What can hang from each mark
k363: k125 k231 k304 k520 k575
k661: k125 k304 k575
k736: k661 k883
k231: k363 k536 k661
k575: k363 k536 k661
k304: k536
k536: k125 k575
k520: k536 k661

Every row comes from one small tree of marks. The marks that hang from a mark follow it in brackets, in the order of their numbers. Every link used is in the known rows. Which tree was each row made from?
In the rows, zero is written as 128.
Known rows
k520{k661{k304{k536{k125}} k575{k363}}}: [115 116 100 162 126  99 103 128 106 124 166 139 131 117 144 150 102 125
 180 123 167 201 216 114 134 137  59 125  96 198 159 184]
k363{k125 k231{k661{k304}} k520}: [131  81 100 155 106 114 126 132 151 113 127 163 125 165 117 107  87 151
 133  78 118 190 136 146  83 157 123  98  95 104  94 141]
k575{k661}: [152 129 126 137 136 131 141 145 128 125 138 145 145 129 132 112 125 102
 120 128 122 146 134 111 155 113 122 136 129 119 131 145]
k231{k363{k520{k661}} k536{k125}}: [125 120 114 134 111 138 121 156 152 134 115 184 111 148 111 173 132 141
 139  81 165 210 147  95 167 114 101 113 103 144 108 134]
k736{k661}: [118 137 113 140 146 132 120 131 121 123 130 146 126 142 112 111 115 113
 134 128  98 146 127 114 136 101 123 110 122 132 145 135]
k231{k363{k125} k536{k575}}: [161 169 147 162  99 106 133 145 156 152 109 198 145 141 137 117 135 123
 124 125 168 151 135 157 135 116 113 128 126 174 112 124]
k363{k231{k536} k520 k575}: [141  97 159 114 104 115 171 126 114 109 101 181 132 165 103 155 130 184
 171  69 111 180 150 166 122 113 112 107 129 116 124 162]
k536{k575}: [144 153 140 140 133 111 131 132 120 138 115 147 136 127 150 138 110 120
 133 137 128 133 136 126 124 111 148 146 131 153 136 135]
k520{k536{k125} k661{k304 k575}}: [120 139  77 137 117  95 130 147 109 132 150 142 125 110 147 208  91  96
 161 124 203 202 180  90 114 136  95 133  90 165 154 163]
k304{k536{k125 k575{k363{k231 k520}}}}: [114  96 170 134 139 103 120 116 130  74 110 167 142 147 148 145 134 177
 180 112 105 196 181 159 141 108 112 140 106 182 121 188]
k231{k363{k125 k520} k661}: [138 109 147 169 116 131 104 160 173 161 110 168 132 160 110  88 106 135
  98 102 124 190 135 142 144 120 131  92 124 129  75 122]
k363{k125 k304{k536} k520{k661} k575}: [140 113  96 142  95 120  89 153  97 136  93 175 142 134  94 132  74 173
 141  89 145 158 166 161 131 170  80  83 125 163 115 167]
k661{k125 k304 k575{k363{k231 k520} k536}}: [132  58 134 161 133  85 148 118  81 104 141 172 167 178 123 117  78 195
 209  90 130 223 216 198 124 166  80 145 113 148 131 190]
k520{k536{k575{k363{k125}}} k661}: [124 176 134 146 115 100  66 177 129 129 146 169 129 130 126  96  94  99
 133 171 148 188 151 139 139 107 139 120 118 185 145 156]
k231{k363{k125 k304 k520} k536 k661}: [162 105 110 151  75 144 122 184 139 164  86 216 129 148  93 101 100 149
 109  62 148 178 130 143 144 139 100  81 121 127  76 119]
k575{k363{k231 k520} k536 k661{k125 k304}}: [149  58 122 153 143 104 146 139  93  87 147 185 173 174 117  95  96 172
 194  84 116 221 191 160 151 159  78 145  95 119 123 183]
k575{k363 k536}: [128 120 148 132 140 117 109 147  84 132 130 144 131 126 110  94 135 149
 148 136 127 152 158 144 150 122 104 134 119 153 148 142]
k231{k661{k304{k536} k575}}: [128 114 106 151 119 109 148 119  82 151 149 148 142 107 130 157  96 123
 157  85 148 173 203  99 111 126  82 110 108 158 134 144]
k231{k536}: [127 134 117 114 106 135 151 132 111 124 130 159 122 120 110 150 152 135
 143 101 148 139 133 119 131 119 110 126 125 133 137 125]
k736{k661{k304} k883}: [136 119  65 142 141 116 139 111 137 123 141 148 146 165 139 104 125 111
 152 108  79 127 146  97 125 135  86 105  94 146 137 117]
k231{k661}: [129 129 128 133 128 133 120 149 120 143 132 152 106 125 115 126 112 105
 118 109 125 159 129  90 126  98 137 116 119 126 126 121]
k304{k536{k575}}: [128 148 142 129 133 113 134 113  97 122 118 153 150 106 140 155 130 138
 152 123 134 128 165 121 131 114 114 140 121 176 134 138]
k575{k363{k520{k536}} k661{k125}}: [120  92 144 135 137 127 130 165 122 100 152 160 177 144 110 110 114 131
 164 120 122 222 181 145 190 117 119 138 128 132 123 178]
k304{k536}: [113 121 130 116 128 130 128 108 106 115 131 134 142 105 121 148 147 145
 146 112 131 124 156 123 137 133  96 121 118 150 124 132]
k363{k125 k231 k520 k575{k536 k661{k304}}}: [177  92 118 161 121  84 160 142 104 116 109 186 173 165 120 123  92 174
 156  87 137 192 171 183 114 164  76 119 102 123 122 184]
k231{k363{k520} k536{k125 k575{k661}}}: [170 135 145 154 126 122 170 164 154 139  97 207 157 143 149 171 135 123
 139  92 157 207 159 112 183  85 113 149 119 158 110 158]
k575{k363{k125 k231 k304} k536}: [160 104 132 137 108 105  91 156  99 104 104 187 130 151 112  55 109 167
 141 131 129 143 128 201 118 164  87 122 109 149 123 162]

Write each row's tree
[124  63 138 116 111 127 109 176 102  96 118 206 130 163  97 103  78 153
 172  82 106 227 160 144 146 125 125 107 107 121  97 166] | k575{k363{k231{k661{k125}} k304 k520{k536}}}
[167 105 126 128  96 109 155 157  86 118 106 244 107 157 101 148  89 138
 180  55 152 193 147 130 111 122 101 111 108 139 128 160] | k363{k231{k536 k661{k125}} k304 k575}
[174 138 112 149 107  97 119 161  75 153  79 182 139 124 111 121  95 158
 135 123 176 125 142 186 110 171  82 121 124 166 138 156] | k363{k125 k304 k575{k536}}
[133 120 136 157 150 108 117 125 136 137 149 155 147 185 131  54 121 108
 158 143  49 172 177 145 164  79  98 116 137 185 153 161] | k736{k661{k575{k363}} k883}
[132 103  90 181 149  93 132 114 132 124 171 165 166 191 144  71  95 113
 195 125  85 188 206 145 143 130  71 131 115 191 153 166] | k736{k661{k125 k304 k575{k363}} k883}
[151  99 117 137 130  94 175 140 114  86 134 194 188 156 150 167  82 137
 185  92 135 214 180 133 133 140 123 151  97 124 112 172] | k363{k231 k520{k536{k575{k661{k125 k304}}}}}
[181 110 136 157 123 129 124 187 114 143  99 175 167 149 140  69  71 135
 132 121  86 168 156 154 177 118 133 128 147 138 121 178] | k536{k575{k363{k304 k520} k661}}
[135 142 132 168 126  95  73 159  88 147 150 166 128 143 101  79  89 132
 141 153 160 198 177 169 141 128  91 131 128 189 159 173] | k520{k661{k575{k363{k125} k536}}}
[135  97 113 107 115 118 128 117 111  78  98 174 123 121 141 167 137 156
 161  96 151 131 140 133 115 153  79 131  91 156 112 159] | k363{k231 k304{k536{k125}}}
[174 146 103 162 132 106 161 145 118 141 136 155 163 127 167 131  91  96
 137 123 134 146 154 104 130 129 122 146 113 136 141 148] | k536{k575{k661{k304}}}
[144 119  78 161 140 102 153 108 127 139 145 149 160 171 148 111 103 107
 161 113  85 148 176 118 125 123  81 116 114 164 146 142] | k736{k661{k304 k575} k883}
[160 122 120 177 134  91 149 153 103 179 120 180 126 125 149 174  99 114
 147  96 195 210 192  97 127 119  72 135  85 173 128 142] | k231{k363 k661{k304 k575{k536{k125}}}}
[160 132 110 180  90 113 145 161 148 170 109 209 145 146 128 127  94 136
 130  71 158 200 160 128 120 129 112 100 104 148  96 120] | k231{k363{k125 k520} k536{k575} k661{k304}}
[178 115 122 139 128 127 118 184  69 139 114 180 149 125 116  70 107 133
 137 124 121 150 152 136 176 132  86 131 123 138 141 162] | k575{k363{k304} k536 k661}
[145 145 156 148 144 102 129 170 112 111 153 185 170 132 142 114 108  90
 166 153 140 205 180 129 178  93 130 162 124 173 148 177] | k520{k536{k575{k363 k661{k125}}}}
[127 117 124 106 113 119 155 119 137  78 121 178 104 136 131 181 166 140
 162  96 164 167 121 124 113 114 103 143  97 144 133 149] | k363{k231{k536{k125}}}
[165 106 110 155 123 110 112 175  88 169  80 191 130 146 125 162  69 158
 143  91 179 206 177 132 164 141  76 127 111 166 111 162] | k231{k363{k304 k520{k661{k575{k536{k125}}}}}}
[138 109 146 163 114 125 112 140 182 144 107 143 154 163 122  91 119 157
 107 120 129 158 134 181 145 150 118 103 136 130  78 127] | k231{k363{k125 k520}}
[166  57 133 138 136 118 128 167  75  88 112 215 164 173 106  78  88 176
 177  88 109 204 167 174 172 153  85 143 114 123 112 189] | k575{k363{k231 k304 k520} k536 k661{k125}}
[100  62 107 139 124 115 101 111 111  72 166 168 148 167 107 109  89 183
 206  76 111 215 202 140 136 168  75 106  86 140 114 168] | k575{k363{k231 k520{k661{k125 k304{k536}}}}}
[135 106  99 147 140 110 114 127 109 115 118 183 149 151 143 102 126 123
 177 121  93 163 195 135 165 110  44 123 109 228 147 184] | k736{k661{k575{k363{k304{k536{k125}}}}} k883}
[123 150 128 133 140 106 131 115 114 106 110 156 137  97 158 195 141 127
 156 127 169 145 165 111 126 114 104 159 103 199 141 153] | k304{k536{k125 k575}}
[155 110 122 143 135  81 154 141  82 125 110 195  99 135 135 189 106 138
 173  79 174 202 164 103  88 121  84 128  66 152 148 163] | k363{k231{k661{k304}} k575{k536{k125}}}
[110 120 123 120 117 119 121 154  96 141 134 142 145 134 105 166  82 137
 146 114 139 211 178 122 149 108 127 115 133 135 131 158] | k363{k520{k536 k661{k575}}}
[137 100 130 155  90 117  99 195 107 157 114 174 144 137 101  89  63 136
 128 118 134 217 175 179 139 124 120  96 142 155 115 176] | k231{k661{k575{k363{k125 k304 k520{k536}}}}}
[177 101 132 120  95 135 144 170 110 102 126 207 135 154 117  70 125 133
 152  98 102 165 134 144 161 115  93 117 121 117 127 170] | k575{k363{k231{k536} k304} k661}
[158 106 126 133 119 137 115 159  95 122 129 165 160 115 123  72 121 128
 143 118 105 137 169 133 178 131  77 113 123 150 126 167] | k575{k363{k304{k536}} k661}
[178 121 167 130 143  93 159 144  81 119 112 192 143 153 121 130 123 142
 156 109 123 177 157 140 144 101  96 135 112 132 144 175] | k363{k231 k575{k536 k661}}
[158  77 125 127  94 118 161 158  87 116  92 241 120 170  88 154  77 170
 182  32 137 213 156 146 120 128 106 107 117 125 111 168] | k363{k231{k536 k661{k125}} k304 k520 k575}
